What can hang from each mark:
tutel: kagub
kagub: fibep kaluni tutel vusa
fopegim: vusa
fibep: fopegim kagub
nosisu: kagub vusa
vusa: fopegim nosisu

Each row was made from one small tree. The marks that hang from a mark follow it in brackets, in alphabetical order. Every link used is in the known rows. Write each row's tree.
Known rows:
fibep(fopegim(vusa)): [ 31  23  22  -2   7 -50  81  43 -16  29 -32  42 -25   8  -9  42 -23 -21
 -19]
tutel(kagub(kaluni vusa(fopegim nosisu))): [ 28  -3  19   2   5  -2 -12 -45 -58  11 -12  32  13 -20  -6  13 -14 -30
  14]
kagub(kaluni vusa(nosisu)): [ 29 -15  52   8   7  14  23 -26  -7   5 -35  49  -4 -17  -9  72 -16 -25
   8]
vusa(fopegim nosisu(kagub(fibep kaluni))): [ 64 -15  32  26  -4  11   7 -31 -33  -8   0  50 -19 -21  33  -1  -9 -23
   9]
vusa(fopegim nosisu(kagub(kaluni))): [ 51 -10  30  23  -6  -7  31 -22 -41   0 -22  69 -22 -22  58  -3   6 -34
   6]
tutel(kagub(kaluni vusa)): [-28  -6  11  11  10  -8  19 -24 -34   8 -32  43  23  -4   7  76 -28 -28
   7]
kagub(fibep tutel vusa(nosisu)): [ -4  -8  60  19  15  40  -5 -36   2  25 -12  34  -9  -9 -58  75 -37  -9
   7]
kagub(fibep tutel vusa): [ -9 -17  50  29  16  32   1 -29   7  22 -19  37   4  -2 -49  98 -49 -11
  -1]
fibep(kagub): [-35  22  27  29   0 -39  51  33 -28  15 -47  49 -31  12  58  26 -11 -20
 -10]
fopegim(vusa(nosisu(kagub))): [ 26  22  31  24   8 -11  72  34 -37  21 -39  56 -41  -6  35  29  -1 -24
 -23]
vusa(fopegim): [ 51   2  29   9   0 -27  34  28 -55  15 -47  57 -15   2  40   7 -35 -27
  -8]
tutel(kagub(fibep kaluni vusa(nosisu))): [ -9  -2  24  11  15  17 -16 -39 -31   5  -4  18  10 -10 -22  60 -24 -16
  16]
tutel(kagub(fibep(fopegim))): [-21  34  -3   3   6 -47  40  29 -45  23  -4  18  -6  14  16   7 -31 -14
   7]
fopegim(vusa(nosisu)): [ 40  19  40   7  11 -11  57  41 -32  24 -50  48 -35   4  -4  32 -26 -19
 -21]
vusa(nosisu(kagub(tutel))): [-33  12  42  33   4  11  49   0 -19  26 -36  71 -34  -3  35  33 -12 -22
   0]
fopegim(vusa(nosisu(kagub(kaluni tutel)))): [ -5  -7  35  30   9  19  58 -42  13   8 -29  67 -26 -10 -13  70  -8 -24
  -8]
vusa(fopegim nosisu(kagub(kaluni tutel))): [ 19 -17  37  28  -4  14  21 -53 -15   4 -15  77 -19 -19  21  15  -1 -31
  11]
tutel(kagub(fibep kaluni vusa(fopegim nosisu))): [ 39  -9  22   7   8  12 -43 -55 -50   7  10  14  15 -19 -28  16 -21 -22
  16]
fopegim(vusa(nosisu(kagub(tutel)))): [ -9  14  38  32  10  10  63   0  -9  30 -34  66 -36  -4  -3  45 -13 -21
 -18]
nosisu(vusa): [-19  21  25  19   9 -20  69  52 -30  15 -61  36 -12   7  55  41 -19 -43
   7]

Which tree is each row?
[ 27 -19  35   5   7  -9  21 -36  18   9   5  20   8 -10 -33  81 -28 -17
  12] : kagub(fibep(fopegim) kaluni vusa)
[ 43 -31  29  30  -1   0  18 -47 -30   5 -15  61   9 -27  30  46  -3 -36
   1] : nosisu(kagub(kaluni vusa(fopegim)))
[  7  19  14  34   1 -24  55  33 -56  15 -32  44 -12 -11  81  -8   7 -53
   5] : nosisu(kagub vusa(fopegim))
[-13 -31  47  21  10  23  21 -60  23  10 -38  63  13  -8 -36 116 -32 -23
   8] : kagub(kaluni tutel vusa)
[  3   6  57   7   9  13   9 -41  17  38  15  16 -14 -10 -69  52 -31 -11
  13] : kagub(fibep(fopegim) tutel vusa(nosisu))
[ 29  20  14  22   7 -34  71  23 -13  25   2  30 -25  -2   5  35 -11 -15
 -19] : nosisu(kagub(fibep(fopegim(vusa))))
[ 23 -45  37  40   4  34 -18 -92   6   4  11  51  12 -25 -29  71 -21 -23
   8] : nosisu(kagub(fibep kaluni tutel vusa(fopegim)))
[  1 -11  17  29   6  -5  52 -52  41  13  11  45 -11  -5 -34  74 -15 -15
  -5] : nosisu(kagub(fibep(fopegim(vusa)) kaluni tutel))
[ 30 -23  37  33   0  30  -5 -67  -4  -1   3  56 -17 -20  -4  15 -13 -19
  12] : vusa(fopegim nosisu(kagub(fibep kaluni tutel)))
[-20   9  17  18  16  -3   5   3 -50  23 -15  17  14   4  -6  57 -40 -14
   0] : tutel(kagub(fibep vusa))
[ 20  18  23   4   6 -12  -3  -7 -81  29 -12  30   2 -11   2 -13 -16 -30
   6] : tutel(kagub(vusa(fopegim nosisu)))
[-69  16  25  43   7   0  75  11  -8  21 -43  56 -15   0  50  53  -5 -44
   8] : nosisu(kagub(tutel) vusa)
[-65  17  43  22   0 -36  35 -31  17  45   1  21 -14   0 -22  54  -6 -20
   4] : fibep(fopegim kagub(tutel vusa))
[-26  32  11  28   4 -33  72  32 -15  18   1  15 -19  -6  52  18   5 -38
  12] : nosisu(kagub(fibep(fopegim)) vusa)
[-14 -13  19  38  -1   3  40 -43  -5   2 -28  58   2 -16  37  33   7 -53
  21] : nosisu(kagub(kaluni tutel) vusa(fopegim))
[-19  10  44   9  -5 -35  30 -42   6  19   9  16 -19 -17  -8  35  11 -24
  16] : fibep(fopegim kagub(kaluni vusa(nosisu)))
[-46   2  17  34   3  -4  56 -42  36   9   8  24  -3 -10   8  60   4 -37
  26] : nosisu(kagub(fibep(fopegim) kaluni tutel) vusa)
[ 48  14  32  22  -4 -14  38  20 -65  18 -23  62 -34 -15  63 -29   4 -30
  -3] : vusa(fopegim nosisu(kagub))
[ 63   1  52   5   3  -1   4  -7 -57  25 -26  43 -11 -19  -4  11 -19 -28
   2] : kagub(vusa(fopegim nosisu))
[ 36  -6  61  10   6  22  -5 -39 -27  35 -18  49  -9 -16 -38  28 -25 -25
   5] : kagub(tutel vusa(fopegim nosisu))
[-19 -37  39  43  10  38   8 -79  24   4  -3  50  12 -17 -26 109 -27 -17
   5] : nosisu(kagub(fibep kaluni tutel vusa))
